What can hang from each mark:
Z: H L M V
L: F M V Z
M: L Z
F: L Z
H: M
V: Z

Known rows, with every way that one mark hangs from another:
L[F[Z] M V]: [-1.30  0.96 -1.71 -2.50 -2.57  0.87 -0.20  0.11 -4.51 -0.93 -1.78  1.00
 -0.53 -0.85  1.16 -1.99  0.29  0.47  1.54  1.71 -4.29 -4.37 -1.09]
H[M[L[Z[V]]]]: [-2.38 -1.35 -1.24 -2.15 -1.64  1.05 -1.68  0.71 -1.12 -2.14 -2.00  2.73
 -1.39  2.04 -3.05 -0.23 -1.76  1.55 -1.77 -3.43 -2.54 -1.42 -0.81]
F[L]: [-0.60 -0.90 -1.01  0.08  0.77 -1.76 -0.94  0.86 -0.60 -1.70 -1.32 -0.79
 -1.05  0.24  1.07  0.70 -0.75 -0.18 -1.00 -0.90 -0.42 -0.22  0.02]
M[Z[H L[F]]]: [-1.77  0.39 -3.16 -4.83 -1.34 -0.26 -1.79  1.38  0.04 -1.49 -1.29  2.04
 -0.93 -0.75  2.30  1.78 -2.88 -0.75  0.62  1.41 -3.78 -2.97 -2.11]
L[F[Z[H M V]]]: [-2.43 -1.09 -2.57 -5.23 -3.69  2.29 -1.87  0.49 -2.41 -0.56 -0.73  3.37
 -0.85  0.79  1.50 -1.64 -0.49 -0.98  0.80  1.27 -5.79 -3.86  0.58]
V[Z[L[F M]]]: [ 1.09  0.93 -2.48 -3.18 -1.24 -2.71 -1.44 -0.29 -2.90 -2.22 -1.19  0.05
 -0.11 -1.97  2.52 -0.31 -1.14 -0.04  0.48  1.56 -2.66 -4.95 -0.54]
V[Z[H]]: [-0.31  0.23 -1.03 -2.70 -1.59  0.88  0.31 -1.73  0.17  1.24  1.41  0.87
  0.03 -0.76  2.28 -1.08 -1.77 -1.80 -0.19 -1.23 -1.17 -2.19  0.78]
F[Z]: [-1.44 -0.65 -0.75 -0.41 -1.41  0.59  0.49  0.51 -0.94  1.23 -1.32  0.95
 -0.99  0.74  0.57 -0.96  0.11 -0.04  0.60  0.39 -1.37 -0.75  0.14]
V[Z]: [ 0.45  0.31 -0.35 -1.12 -1.20 -0.32  0.80 -1.08 -0.59  1.48  0.64 -0.30
 -0.12 -0.96  1.30 -0.70 -0.94 -1.04  0.66 -0.91  0.14 -1.22  0.86]
L[F M Z[H]]: [-1.96 -0.67 -2.95 -3.22 -2.73  0.99 -1.76 -1.75 -1.99 -3.17 -1.62  1.19
 -0.58 -0.31  1.10 -0.08  0.00 -0.28  0.71  0.19 -4.26 -2.51 -2.97]
H[M[L[V]]]: [-1.64  0.94 -0.61 -1.30 -0.03  0.96 -1.17  1.05 -1.42 -0.43 -0.88  1.55
 -0.81  0.28 -1.74 -0.44 -1.32  1.31 -0.88 -1.94 -1.31 -2.58 -0.02]
M[L[F Z[H]]]: [-3.45 -0.76 -3.34 -4.03 -0.88  0.14 -2.41  0.62  0.53 -3.19 -1.30  1.03
 -1.58 -0.44  0.23 -0.11 -1.19 -0.18  0.41 -1.67 -2.35 -2.77 -3.37]
H[M[L[F[Z]]]]: [-3.52  0.04 -1.82 -1.79 -1.25 -0.69 -1.86  1.50 -2.07 -0.97 -2.42  1.26
 -2.57  0.96 -0.45  0.74  0.06  1.25 -0.49 -0.55 -1.56 -2.89 -1.34]
Z[V]: [ 0.52 -0.30  0.13 -1.21 -0.64  0.48 -0.10  0.50 -0.48 -0.88  0.64  1.39
  0.31  0.94 -0.82 -0.79 -0.84  0.51 -1.02 -0.63 -1.48 -0.62  0.88]
H[M[L[Z]]]: [-2.74 -1.36 -1.59 -0.94 -0.92  0.59 -1.83  0.18 -0.42 -1.40 -2.81  1.45
 -1.70  0.87 -2.14  0.91 -1.01  1.11 -0.65 -2.77 -1.15 -0.95 -1.48]
M[L[F V Z[H]]]: [-3.42  0.52 -3.73 -5.12 -1.38  1.55 -1.67  1.30 -0.78 -2.55 -0.77  1.37
 -1.55 -1.70  0.22 -1.31 -1.87  0.07  1.77 -1.81 -3.92 -4.16 -3.34]
M[L[F] Z[H V]]: [-2.86 -0.55 -2.58 -5.63 -1.40  0.66 -2.25  1.53  0.89 -1.85 -0.92  3.18
 -0.22  1.25 -0.27 -0.27 -2.85 -0.89 -1.33 -0.81 -3.44 -3.38 -2.63]
H[M]: [-0.71  0.31  0.35  0.48 -0.83  0.54 -0.68 -0.57 -1.18  0.23 -0.24  0.67
 -1.02  0.80 -1.00  1.52 -0.24  0.83 -1.13 -0.68 -0.56  0.09  0.82]
H[M[Z]]: [-1.91 -0.15 -0.14 -0.59 -2.04  1.41 -0.24 -0.31 -1.01  1.54 -1.56  1.99
 -0.79  1.57 -0.61  2.55 -1.61 -0.07 -0.46 -0.80 -1.24  0.79 -0.32]
H[M[Z[V]]]: [-1.35 -0.43  0.07 -1.71 -2.54  1.87 -0.36  0.05 -1.51  0.90 -1.03  3.36
 -0.37  2.62 -1.49  1.58 -2.46  0.29 -1.56 -1.33 -2.56  0.05  0.26]
H[M[L[F Z[V]]]]: [-2.65 -0.46 -2.16 -3.29 -1.80  0.26 -2.63  1.29 -2.08 -3.41 -1.71  2.14
 -2.18  1.10 -2.60  0.72 -1.34  2.03 -0.84 -2.79 -2.91 -2.41 -2.05]
L[V Z[H]]: [-2.14  0.23 -2.28 -3.30 -1.92  3.49  0.12 -0.40 -1.14 -0.33  0.16  1.83
 -0.68 -1.19  0.59 -1.28 -1.85 -0.40  1.72 -1.64 -3.91 -1.65 -0.96]
L[V Z]: [-1.18  0.44 -1.40 -1.87 -1.55  2.35  0.52  0.10 -1.99  0.08 -0.53  0.51
 -0.79 -1.22 -0.44 -0.88 -1.29  0.25  2.27 -1.53 -2.67 -0.91 -1.08]
F[Z[M]]: [-1.98 -1.72 -1.36 -1.74 -2.33  1.12 -0.46  0.05 -1.49  1.51 -2.41  1.46
 -0.44  0.11  1.05 -1.32  0.77 -1.01  1.88  1.35 -2.76 -1.59  0.88]
Z[M[L[F]] V]: [-1.31 -0.93 -1.76 -4.10 -0.85 -0.74 -2.91  1.74 -0.97 -2.60 -1.38  1.40
 -0.04  0.14 -0.77 -1.51 -0.22 -0.09 -0.06  0.19 -2.62 -3.85 -0.64]
Z[H[M[L]] V]: [-2.04 -0.86 -0.84 -2.90 -1.07  1.47 -2.32  0.37  0.37 -2.06 -0.38  3.72
 -0.49  2.62 -1.46 -0.53 -2.03  0.72 -3.81 -2.43 -2.54 -2.74  0.59]

Rows:
[-3.13 -2.03 -2.54 -2.46 -2.31  1.76 -2.09 -0.22 -2.23 -2.92 -1.51  2.97
 -2.55  2.12 -0.24  1.18 -3.13  0.83 -2.49 -3.70 -4.95 -1.01  0.06]
F[L[Z[H[M] V]]]
[-2.43 -1.07 -2.66 -3.61 -1.69  1.42 -1.13 -0.41 -2.31 -1.33 -3.21  2.11
  0.27  0.28  2.38 -0.55 -3.09 -1.46 -0.66 -0.24 -5.07 -3.21 -1.35]
F[L[M[Z[H]] V]]
[-3.10 -3.01 -3.18 -3.88 -2.44  1.33 -1.94  0.76 -2.12 -1.02 -2.27  3.22
 -1.09  1.53  2.10 -1.87 -1.84 -1.33 -0.98 -0.19 -5.73 -3.31  1.67]
F[L Z[H M V]]
[-1.78 -1.49 -2.32 -4.82 -1.34  0.49 -1.88 -0.76  0.99  0.72 -1.07  1.71
  0.47 -0.87  1.93 -2.29 -1.68 -2.77  0.32 -1.22 -1.70 -4.29  0.64]
V[Z[H M[L]]]
[-0.90 -1.89 -1.04 -3.07 -0.52  0.21 -2.25  1.14 -0.09 -1.51 -1.77  2.30
  0.96  0.85 -1.13 -2.15 -0.54 -0.24 -0.81 -0.52 -2.02 -2.77  0.60]
Z[M[L] V]
[-0.58 -1.77 -1.13 -1.92 -2.60  1.42 -0.93 -1.03 -2.34 -2.46 -1.91  2.21
  0.49  1.30 -1.34 -1.52 -0.49  0.80 -0.75 -0.99 -3.61 -1.32 -1.01]
L[M Z[V]]
[-1.97  0.73 -3.05 -4.21 -3.14  2.57 -1.16 -1.26 -3.35 -2.72 -1.14  1.27
 -0.44 -1.40  1.00 -1.26 -0.84 -0.20  1.71 -0.10 -5.59 -3.88 -2.51]
L[F M V Z[H]]
[-1.99 -2.52 -2.37 -4.54 -3.29  3.39 -1.59 -0.87 -0.94 -1.11 -0.89  3.31
  0.13  0.74  0.12 -1.33 -1.44 -1.14  0.70 -1.14 -5.31 -1.60  0.06]
L[Z[H M V]]
[-1.89 -0.82 -2.29 -1.05 -1.53  0.09 -0.58  0.65 -4.32 -1.34 -3.59  0.96
 -0.85  0.34  1.87 -2.21 -0.94  0.14 -0.04  0.40 -4.11 -3.45 -0.19]
F[L[M V] Z]
[-2.16 -0.28 -2.12 -1.05 -0.80  0.31  0.14  1.99 -3.07 -0.06 -2.08  0.51
 -2.14 -0.16  1.70 -1.58 -1.53  0.06  0.70 -0.68 -3.14 -2.35  0.17]
F[L[V] Z]
[-0.41  0.62 -1.97 -3.19 -1.70  0.24 -1.06 -0.72 -1.12  0.09  0.26  2.25
 -1.19 -0.58  2.10  0.79 -3.25 -0.29 -1.30 -1.16 -2.83 -3.49  1.78]
V[Z[H[M] L]]
[-0.79 -0.81 -1.70 -3.80 -2.57  1.48 -0.58 -2.16 -0.44  1.66  0.15  1.35
  0.56 -1.09  2.63 -1.25 -1.31 -2.86  1.32 -0.37 -2.58 -2.86  1.49]
V[Z[H M]]
[ 0.15  0.59 -1.14 -3.31 -2.32  1.59  0.34 -0.76 -2.68  2.41  0.05  0.64
  0.51 -2.29  1.74 -2.28 -1.55 -1.85  3.05 -0.48 -2.61 -3.32  1.83]
L[V[Z[M]]]
[-1.91 -0.12 -2.61 -4.39 -2.74  1.85 -1.20  0.06 -1.16 -2.73  0.53  1.94
 -1.38  0.33 -0.02 -0.48 -1.60  0.25  0.42 -1.29 -4.41 -1.92 -1.78]
L[F Z[H V]]
[ 0.31 -0.26 -2.59 -4.67 -1.49 -0.53 -2.70  0.60 -2.27 -5.00 -0.68  2.73
  0.33  0.19  1.14 -0.97 -1.60  0.93 -1.99  1.85 -5.33 -5.32 -0.68]
Z[H L[F M] V]
[-3.26 -3.20 -3.83 -3.07 -1.83  1.21 -2.40 -0.57 -1.11 -1.84 -2.90  1.09
 -1.25 -0.25  2.14  0.27 -1.58 -1.56  0.75 -1.36 -4.33 -1.36 -0.59]
F[L[Z[H M]]]
[-1.68 -1.63 -1.65 -1.42 -1.11 -0.47 -0.64  1.73 -2.20 -1.13 -1.93  1.57
 -1.60  1.98  0.79 -1.27 -1.50  0.57 -1.27 -0.88 -2.98 -1.75  0.80]
F[L Z[V]]
[-0.74  0.15 -0.95 -2.13 -2.13  1.89  0.36 -0.42 -2.37  0.53 -2.49  1.82
  1.21  0.05  0.17 -0.95 -1.48 -0.82  0.83  0.76 -3.24 -2.17 -1.34]
L[M[Z] V]
[-0.06 -1.56 -1.78 -2.60 -1.90 -0.15 -1.25  0.98 -2.98 -2.31 -2.82  3.58
  0.34  1.29  0.48 -2.34 -1.12  1.46 -1.62  1.74 -5.02 -4.06  0.75]
F[Z[L[M] V]]
[ 0.47 -1.15 -1.73 -3.80 -1.31  0.52 -2.03 -0.02 -1.26 -3.72 -1.02  3.59
  1.10  0.88  0.76 -1.96 -2.01  0.64 -2.69  1.04 -5.09 -4.39  0.46]
Z[H L[M] V]
[-0.38  1.63 -1.50 -3.68 -1.72  2.20  0.92 -1.21 -0.97  1.71  1.99  1.40
  0.01 -1.66  2.19 -2.28 -2.68 -1.75  1.05 -1.60 -2.54 -3.43  1.09]
L[V[Z[H]]]
[-1.54 -1.00 -1.10 -3.78 -2.10  2.55 -0.28 -0.11  0.60  0.39 -0.08  3.70
  0.68  1.90  0.11 -0.26 -2.88 -1.12 -1.17 -0.68 -3.41 -1.31 -0.47]
M[Z[H V]]
[-2.59  0.24 -2.26 -3.84 -3.48  2.36 -1.79 -0.51 -2.58 -2.55  0.32  2.88
 -2.22  1.11 -0.84  1.23 -1.64  0.95 -0.61 -2.27 -5.13 -1.81 -1.07]
L[F Z[H[M] V]]
[-2.32 -0.99 -0.57 -2.59 -1.46  0.90 -1.55  1.32 -0.20 -0.25 -2.29  3.73
 -0.37  2.84 -2.36  0.71 -2.66  0.64 -2.35 -2.13 -1.92 -1.37 -0.74]
H[M[L Z[V]]]
[-2.86  0.40 -1.01 -2.49 -1.22  1.64 -0.83  1.21 -1.18  1.01 -2.43  2.48
 -0.84  0.75 -1.36  0.52 -2.85  0.04 -0.21 -1.74 -2.00 -2.09 -1.08]
H[M[L[V] Z]]
[-1.01 -0.05 -0.18 -2.10 -1.90  2.48 -1.17 -0.60 -1.13 -0.92  0.91  3.49
 -0.54  2.23 -0.83  0.37 -1.71  0.73 -2.96 -1.48 -3.20 -1.28  1.42]
Z[H[M] V]
[-0.22 -1.64 -2.40 -4.90 -1.28  1.31 -2.39  0.91 -0.65 -2.04 -0.60  3.51
  0.71 -0.06  1.16 -1.33 -2.07 -0.41 -0.82  1.01 -5.29 -3.71  1.69]
Z[H L M V]
[-0.35  0.03 -1.36 -3.08 -1.21  1.08 -2.08  0.73 -1.14 -2.28  0.14  4.04
 -0.88  1.36 -0.22  0.67 -2.71  1.43 -3.04 -0.75 -4.42 -2.82  1.68]
Z[H[M] L V]
[-1.21 -2.16 -1.41 -3.11 -2.60  1.99 -1.14 -0.26 -1.84 -0.86 -1.46  2.14
  0.05  0.44 -0.83 -1.10 -0.68 -0.39  1.37 -0.87 -4.10 -0.98  0.02]
L[Z[M V]]
[-2.22 -0.81 -2.00 -2.61 -2.64  0.32 -1.34  0.70 -2.47  0.35 -2.04  0.63
 -1.30 -0.45  1.73 -0.58  1.08 -0.78  2.71  1.77 -3.20 -2.45 -0.36]
L[F[Z[M]]]
[-2.01  0.62 -2.36 -3.65 -2.75  1.73 -0.60  1.00 -3.88  0.77 -1.48  0.94
 -1.12 -1.64  1.60 -1.68  0.16 -0.59  3.66  1.70 -4.57 -3.91 -0.10]
L[F[Z[M]] V]
[-1.98  0.89 -1.10 -1.41 -0.08 -1.29 -2.32  1.08 -1.01 -2.16 -1.23  0.40
 -1.71  0.30 -1.39  1.47 -0.18  1.35 -1.00 -1.16 -0.40 -2.19 -1.25]
H[M[L[F]]]
[-1.55 -1.20 -1.91 -3.41 -2.39  2.80 -0.75 -0.57 -0.28 -1.31  0.19  2.90
 -0.30  1.09 -0.43 -1.24 -1.84 -0.06 -0.65 -2.04 -3.95 -0.98 -0.49]
L[Z[H V]]
[-2.54  0.21 -3.06 -5.57 -0.93  1.33 -2.73  1.18 -0.87 -1.78 -0.86  1.28
 -0.21 -1.76  1.07 -1.80 -1.15 -1.18  1.43  0.21 -3.98 -5.38 -1.24]
Z[H M[L[F V]]]
[ 0.24  0.76 -3.22 -4.77 -1.91 -1.37 -1.85 -1.01 -2.19 -2.62 -0.51  1.22
  0.07 -1.74  3.44 -0.65 -1.83 -0.69 -0.16  1.35 -4.03 -5.85 -0.50]
V[Z[H L[F M]]]
[-2.52 -1.51 -3.46 -3.06 -1.95  1.82 -1.60 -1.07 -3.17 -3.10 -2.74  1.42
 -0.69 -0.44  1.93 -1.41 -2.22 -0.55 -0.04 -1.60 -5.62 -3.18 -1.55]
F[L[M V Z[H]]]
[-3.24 -1.75 -2.77 -1.77 -1.05  0.19 -1.04  0.69 -0.88 -0.72 -2.01  1.49
 -1.82  1.07  2.67 -0.36 -1.59 -0.66 -0.91 -0.47 -2.96 -1.83  0.06]
F[L Z[H]]
[-0.85 -0.36 -1.17 -2.71 -1.67  0.56 -1.14  1.47 -1.84 -0.66 -1.84  3.87
 -0.71  1.82 -1.02  1.89 -3.48  1.17 -1.79 -0.47 -3.73 -1.50  0.47]
H[M[Z[L V]]]
[-2.35 -1.82 -3.33 -2.64 -1.57  1.25 -1.15  0.83 -3.53 -1.09 -2.93  0.16
 -1.23 -1.68  1.32 -0.70 -1.72 -0.74  2.71 -1.39 -4.52 -1.88 -0.44]
F[L[V Z[M]]]
